In the rows, zero is written as 128.
Known rows, with every step that occurs:
mise-fonakig-tobe: [140 162  81 111 123 140 137 123 109 129 129 113 131 101 174 141 118 144
 101 143 130 134 131 121 122 128 111 148 134 123 126 138 132 115 126 151
 134 109 117 131 122 129 130 118]
ropav-tobe: [126 133 109 125 121 116 133 120 139 136 129 122 122 149 144 121 146 137
  79 158 149 151 140 150 124 124 127 145 129 137 125 135 133 171 110 129
 149 116 126 127 153 132 152 132]
tafu-tobe-ropav-mise: [123 211 150  98 135 120 120 123 151 136 137 136 130 150 168 140 102 150
  52 153 185 117 159 152  97 107 121 123 111 131 149  94 113 165 124 152
 168 124 121 127 134 138 156  94]
ropav-tobe-mise-bunon-romi: [135 186 118  75 134 110 153 141 141 154 126 140 142 145 175 135 151 160
 100 131 169 119 157 114 110 136 115 141 166  59 110 160 121 177 119 190
 188 134 125 121 166 134 110 129]
zoda-buzagem-mise-bunon-rekud: [147 206 174  78 131 144 113 172 139 129 153 112 132 141 103 126 168 146
 187 125  86 113 130 115 161 139 119 139 150  92 155 143 163 148 160 181
 144 182 107 126 116 131 115 129]
zolem-tobe-ropav-mise: [132 196 153 109 130 115 104 134 157 146 157 120 122 151 143 145 142 141
  80 167 144  95 163 167  76 113 124 113 121 101 153 110 121 143 129 149
 145 126 132 137 135 130 143 114]
fonakig-tobe-ropav-mise-buzagem-zoda: [148 245 181  71 118 118 112 128 159 118 156 134 156 102 157 140 147 157
  45 116 143 117 169 153  92 131 112 130 134 114 160 110 109  99 129 145
 197  99 136 112 106 129 147 138]
zoda-bunon: [136 126 131 124 132 154 129 169 133 137 126 143 121 141 105 119 145 138
 159 143  94 125 119 143 154 140 117 136 124 133 132 123 136  89 127 126
 141 123 129 120 131 129  91 137]
tobe-ropav-mise: [129 173 180 117 122 108 126 123 161 144 145 126 114 136 142 141 111 142
  81 153 156 103 153 152  91 112 122 106 131 121 144  99 111 109 120 145
 162 139 124 131 123 137 131 112]
vivip-tafu-rovig: [128 120 161 127 143 134 113 123 153 108 129 148 109 133 115 113 102 121
 125 131 156 123 133 102 158 125 121 135 119 101 134 112 119 128 145 130
 121 127 103 130 146 136 180 133]
dula-ropav-mise-fonakig-tobe: [155 208 126 112 120 120 118 123 129 135 133 105 112 105 164 143 105 150
  64 207 144 110 172 122 106 115 111 141 152 120 155 134 104 116 113 171
 159 121 105 135  97 134 134  98]
rekud-bunon: [126 151 137 122 137 147 122 140 131 121 120 135 141 121 132 133 129 128
 135 151 145 125 115 117 122 127 131 129 150 127 134 149 110 111 118 110
 131 127 137 129 128 124 118 119]
kelas-fonakig-tobe-mise-dula: [160 184  90 100 107  99 125 144 122 188 129 147 105  95 183 155  92 149
 119 107 167 127 142  90 128 112  95 154 155  77  96 131 128 177 143 165
 177  99 117 123 119 136 111 106]
kelas-fonakig-tobe-mise-buzagem-zoda: [157 239 130  68 111  94 139 147 117 137 138 147 177  72 169 143 127 149
  82  59 138 137 153 112 144 130 104 138 117 111 138 156 129 141 154 163
 186  80 132 109  93 130 140 147]
mise-dula-ropav-tobe: [152 137 122 140 114 137  93 118 163 174 129 114 132 123 139 136 119 150
  75 197 167 129 170 136 110  94 129 150 176 102 124 106 100 226 109 160
 163 121 121 130 116 123 140 120]
vivip-tafu: [124 125 128 151 142 118 120 112 156 121 132 137 118 147 127 110 102 125
 138 143 134 123 131 110 166 113 125 125 123  97 126 124 134 129 138 118
 126 124 101 124 137 124 149 140]
bunon-rekud: [142 144 149 109 132 143 115 137 134 115 140 125 118 129 128 129 137 128
 126 149 123 123 128 119 167 126 128 140 130 115 129 136 137 149 151 117
 123 134 120 118 130 127 128 128]
buzagem-mise-bunon: [129 178 152 105 132 116 119 156 126 133 140 109 122 124 125 127 144 134
 164 129 135 116 129 105 108 150 132 120 157 100 126 141 135 127 123 164
 149 168 123 136 136 133 118 122]
zolem-tobe-mise-bunon: [121 198 103  84 134 122 125 156 121 156 144 130 158 127 140 143 142 148
 138 123 139 105 142 101  92 147 121 129 146  71 136 151 125 167 134 165
 148 127 139 137 130 127 118 126]
dula-ropav-tobe-mise-buzagem: [130 199 159 115 108  89 126 134 145 155 141 100 184 127 143 148 132 155
  41 141 185 120 180 125 150  94 127 142 127 113 145 138 106 217 107 174
 173 119 141 123 102 131 143 125]
tobe-ropav-mise-buzagem-zoda: [147 218 218  87 128 113 111 139 168 129 152 133 175 106 130 137 148 147
  58 111 142 116 165 163  95 133 127 113 120 125 157  99 108  95 132 148
 173 112 135 122  92 128 136 143]
tobe-mise-buzagem-zoda: [134 204 182  95 123 102 126 157 135 131 141 141 199  96 138 132 145 140
  90  61 123 146 151 108 137 144 119 133 118 127 145 137 114 125 144 151
 155 106 149 117  93 126 130 147]
zolem-tobe-mise-buzagem-zoda-bunon-romi: [155 221 163  72 146 144 118 210 140 135 154 165 203 127 124 133 203 156
 136  72  90 127 165 135 149 151 116 151 116  88 155 155 133 117 164 181
 162  87 153  94 130 113  91 165]
dula-mise-buzagem-zoda-bunon-romi: [189 210 201  89 146 177 116 214 148 110 148 160 173 113 109 107 171 157
 125  99  63 136 154 143 171 147 112 136 124 122 144 137 116  95 139 170
 154 116 140  86 128 110  84 159]
zolem-tobe-mise-buzagem-zoda: [136 226 152  89 130 109 109 170 131 135 156 137 203 100 134 136 169 142
  93  77 117 141 161 119 125 147 122 141 113 115 160 146 128 165 154 156
 142  89 156 121 106 118 142 149]
fonakig-tobe-mise-buzagem-zoda-bunon: [143 227 150  74 117 131 131 185 130 134 138 154 168  97 129 124 157 160
  99  87  89 142 150 113 162 149  94 164 117 123 156 144 126 101 136 147
 189  88 153 101 105 125 102 151]
fonakig-tobe-mise: [117 187 108 107 110 103 146 127 115 140 131 131 125 122 167 139 106 142
  98 111 142 116 140  95 141 122  99 141 136 103 134 152 124 153 125 144
 173 125 140 121 135 135 132 111]
kelas-fonakig-tobe: [147 162  86  92 115 118 140 120 113 132 128 135 113 105 161 143 113 138
 116 121 142 123 128 127 141 117 112 133 125 120 119 145 139 133 132 136
 155  95 110 117 129 135 140 127]
ropav-tobe-mise-bunon-rekud: [132 202 131  68 127 121 135 146 143 154 143 125 135 145 160 133 143 153
  85 162 165 123 149 103 149 138 116 150 159  76 120 157 131 203 130 151
 175 132 120 127 148 139 132 123]
bunon-romi: [144 127 140 110 142 138 133 132 134 120 127 140 121 132 147 133 145 134
 146 115 132 117 138 132 136 126 131 127 135  99 118 143 130 127 145 152
 133 132 125 112 150 124 109 130]
tafu-tobe-ropav-mise-buzagem-zoda: [137 252 191  64 134 125 103 143 156 123 151 144 188 114 155 139 135 155
  31 103 174 137 175 157  96 130 127 123 104 150 169  91 110 150 135 158
 180 100 133 113 105 128 164 129]
mise-dula-ropav: [152 138 141 147 117 144  89 127 152 166 133 113 129  99 118 144 107 141
 124 168 148 111 157 113 115  99 133 135 168  95 123  98 100 180 127 154
 137 136 126 128  90 119 123 117]
tobe-ropav-mise-dula: [149 162 172 124 119 116  99 134 174 177 145 135  99 128 145 146 103 148
  98 166 166 107 157 133  74 111 118 122 162  86 115  74 102 127 126 149
 163 133 117 139 113 135 117 105]
zolem-tobe-ropav-mise-bunon-romi: [151 208 153  54 149 138 119 141 162 143 158 136 126 140 149 154 159 159
 119 158 158  73 171 157  57 133 131 108 158  39 145 124 112 136 138 189
 168 137 119 126 151 126 114 125]
mise-buzagem: [138 135 149 112 127 123 119 141 129 125 140 127 158 118 122 137 144 136
 120  91 143 130 135 132 132 127 136 134 116 131 128 120 132 136 128 128
 132 121 130 126 110 124 122 139]

Rows:
[153 176 171 149 111 125  87 159 155 168 146 104 141 124  97 138 129 145
 160 140 106 116 156 121 136  95 119 138 162 110 153 104 125 188 145 208
 148 173 119 130  80 125 128 111]
zoda-buzagem-mise-dula-ropav
[172 200 130  92 107 109 115 130 159 181 147 144  86 105 178 159  88 156
  82 153 180 101 157 141  85  96 104 128 165  80 112  89 113 140 133 163
 191 104 101 129 118 139 122 102]
kelas-fonakig-tobe-ropav-mise-dula
[133 182 103 114 126 125 111 158 129 180 127 154 139 124 169 142  94 146
 103 108 177 145 148  86 123 116 108 160 140 103 112 105 116 225 145 160
 162 118 130 126 128 129 132  93]
tafu-tobe-mise-dula
[149 214 218  87 133 136 117 179 177 141 155 147 171 119 108 130 161 156
  85 125 103 118 158 174 113 139 115 123 117 131 161  95 111  52 127 146
 184 103 136 109  96 130 108 155]
tobe-ropav-mise-buzagem-zoda-bunon
[130 179 112 115 120  92 144 142 127 164 124 110 167 138 182 133 121 146
  57 149 166 158 149 124 118 121 109 146 124 122 119 142 118 168 122 172
 150 110 124 140 130 138 134 110]
ropav-tobe-mise-fonakig
[130 199 140  96 113 117 126 111 152 136 141 125  97 128 164 145 106 150
  62 159 157  94 158 145  99 106 107 122 143 104 146 111 114 112 112 142
 182 124 123 125 136 138 140 106]
fonakig-tobe-ropav-mise
[154 203 185  76 140 130 135 202 144 136 140 168 190 117 127 127 176 155
 130  60  93 134 155 129 166 149 112 146 121 100 141 148 123  90 154 180
 171 100 146  90 120 120  74 161]
tobe-mise-buzagem-zoda-bunon-romi
[130 190 154  93 128 123 126 165 131 141 141 117 142 138  96 122 157 147
 193 111  90 120 127 128 122 144 121 125 143 110 152 135 151 130 135 193
 158 173 116 133 114 132 122 128]
zoda-buzagem-mise-bunon
[143 171 147 151 111 120 102 136 148 185 131 118 143 103 136 152  85 148
 113 148 158 103 164  84 125  98 117 134 169  80 121 109  90 199 130 172
 157 142 134 129  83 128 115 105]
tobe-mise-dula-ropav
[146 200  93  87 109  95 152 132 109 152 130 135 118 110 183 145  98 143
 105 104 154 121 143 103 143 116  97 134 123 106 119 155 130 154 140 157
 173  99 118 122 129 140 127 115]
kelas-fonakig-tobe-mise
[150 223 180  68 126 131 122 198 156 143 150 147 176 136 127 116 185 157
  61 138 113 157 157 137 196 145 106 173 116 127 147 152 137 155 144 146
 177  94 140  98 124 128 113 161]
ropav-tobe-mise-buzagem-zoda-bunon-rekud
[150 150 160 135 117 115  99 176 143 167 141 127 129 138 100 124 145 138
 177 114  88 139 135 121 128 120 112 146 154 120 137 108 149 158 149 185
 142 156 120 135 110 131 112 115]
zoda-buzagem-mise-dula
[147 175 161 162 115 115  80 147 150 163 144  97 108 112 120 140 116 134
 137 158 146 103 162 101 117 100 130 131 169 104 127 107 108 189 129 175
 151 168 124 128 100 126 123 107]
buzagem-mise-dula-ropav
[143 235 125 125 117 112 131 116 131 137 150  72 150 109 185 158 110 145
  90 138 147 109 141 128 102  99 108 121 128 113 134 124 125 129 129 182
 169 149 118 133 119 134 129  97]
buzagem-mise-fonakig-tobe-ropav
[155 129 151 121 127 112  91 159 151 166 135 155  69 136 143 127 123 135
 117 168 147 135 148 119  89 143 119 149 173 103 115 100 118 130 124 140
 140 127 114 137 125 132 120 110]
ropav-mise-dula
[153 225 152  58 130 144 141 190 135 124 140 166 164 106 147 130 172 163
 120  69  97 124 159 118 165 146  95 160 130  97 144 164 129 101 152 173
 196  91 150  82 128 121  88 156]
fonakig-tobe-mise-buzagem-zoda-bunon-romi
[163 179 169 130 126 138 115 173 130 117 153 118 148 116 116 125 125 141
 101 113 129 130 139 119 157 121 124 126 127 132 133 120 117 159 119 142
 131 134 135 127 117 119 121 126]
dula-mise-buzagem
[167 234 124 127 118 153 133 126 133 132 147  84 157  93 182 151  82 160
  57 154 133 108 145 124 113  81  99 116 129 108 132 110 105 145 119 167
 156 131 126 128 115 124 124  99]
dula-mise-fonakig-tobe-ropav
[151 182 149 118 125 119  79 146 174 179 159 132 110 137 146 151 133 148
  88 169 156 101 166 150  61 110 121 127 156  81 134  83 108 168 137 153
 145 121 127 138 130 125 131 104]
zolem-tobe-ropav-mise-dula
[154 175 158 124 127 114 114 139 140 144 136 103 127 113 148 138 101 140
  80 203 151 115 168 134 102 121 128 127 144 134 146 123  98 112 115 178
 137 127 107 140  86 133 128 105]
dula-ropav-mise-fonakig
[129 217 112  54 152 136 148 146 118 138 125 152 153 131 181 143 119 161
 129  97 184 113 156  91 125 133 118 138 146  72 124 148 121 187 140 196
 182 133 122 111 150 132 114 111]
tafu-tobe-mise-bunon-romi
[164 165 176  80 148 163 124 187 148 115 137 167 175 114 107 123 191 150
 152  89  83 136 147 155 152 158 125 145 121 117 143 139 135  70 148 161
 158 102 133  88 123 113  85 176]
mise-buzagem-zoda-bunon-romi
[152 183 119  95 126 107 128 140 121 133 132 127  86 121 175 133 119 143
  78 173 137 134 148 122 103 140 106 150 145 125 138 135 127  97 115 155
 150 109 104 138 126 138 133 104]
ropav-mise-fonakig-tobe
[140 153 117 128 109  96 116 146 152 192 125 137 121 143 168 131 123 147
  75 149 169 148 151 111 119 112 110 159 160  91 102 120 118 214 121 157
 170 115 134 136 142 135 128 109]
ropav-tobe-mise-dula
[130 169 158 110 120  96 135 158 125 140 142 128 170 121 140 143 133 140
 106  77 159 127 143 104 141 128 121 134 112 111 128 134 118 147 131 147
 153 119 143 129 107 131 118 126]
tobe-mise-buzagem
[144 171 163 100 129 132 116 144 135 114 142 137 182  92 118 126 159 135
 108  88 114 148 140 134 123 147 134 133 122 143 144 124 125 115 140 133
 139 102 142 117 100 119 140 161]
mise-buzagem-zoda
[129 173 141 103 112  82 134 148 137 153 140 123 169 147 153 135 149 150
  58 108 176 149 154 129 153 123 117 145 119 123 126 140 128 191 116 152
 170 106 141 126 133 135 135 128]
ropav-tobe-mise-buzagem
[143 222 156  83 134 134 111 206 137 145 155 151 195 114 110 127 182 149
 119  91  85 141 152 136 151 159 114 151 106 128 163 141 132 124 148 157
 152  82 161 109 111 119 110 162]
zolem-tobe-mise-buzagem-zoda-bunon
[138 202 117 123 114 102 135 123 137 166 130  85 175 117 181 147 101 153
  39 186 175 130 171 123 129  99 116 138 131 115 135 145  96 200 112 192
 160 120 123 140 101 134 142 109]
dula-ropav-tobe-mise-fonakig
[148 203 116 107 118 121 135 160 114 134 140  99 148 124 141 133 143 147
 149 117  90 139 135 129 144 119 101 150 126 134 159 147 160 121 145 196
 148 142 109 133 109 134 133 111]
zoda-buzagem-mise-fonakig-tobe
[120 186 111  87 123 105 145 139 137 164 127 126 148 140 160 129 136 154
  90 153 171 135 145 114 113 137 113 141 157  95 121 146 117 180 109 167
 186 127 131 136 143 140 135 124]
ropav-tobe-mise-bunon
[114 194 117 108 133 151 127 109 139 132 134 117 175 130 159 150 100 148
  78 115 184 116 144 140 118  93 125 117 102 135 139  96 115 186 134 145
 161 128 131 121 125 131 153 110]
tafu-tobe-ropav
[145 191 112 127  99 124 105 126 141 176 134 119 126  92 162 158  81 155
  95 147 152  98 170  76 123  88 102 147 178  69 128 122  96 208 124 171
 178 129 134 121  98 125 127  99]
fonakig-tobe-mise-dula-ropav
[135 233 175 111 112 101 119 131 153 144 142 114 213 105 141 135 146 155
  23 124 154 140 187 134 136 113 123 140 128 126 162 142  95 202 117 177
 182 107 151 111  90 126 164 149]
dula-ropav-tobe-mise-buzagem-zoda
[142 200 176  92 128 110 101 146 158 140 172 118 163 141 138 155 155 149
  76 132 163  95 167 168  91 115 132 119 115 102 159 105 121 147 132 149
 151 114 135 134 117 126 139 127]
zolem-tobe-ropav-mise-buzagem
[145 206 111 121 120 104 124 145 110 127 139  90 120 114 163 136 129 134
 114 139 130 133 135 108 117 132 111 144 136 126 131 148 138 129 128 174
 150 138 116 130 130 133 130 105]
buzagem-mise-fonakig-tobe
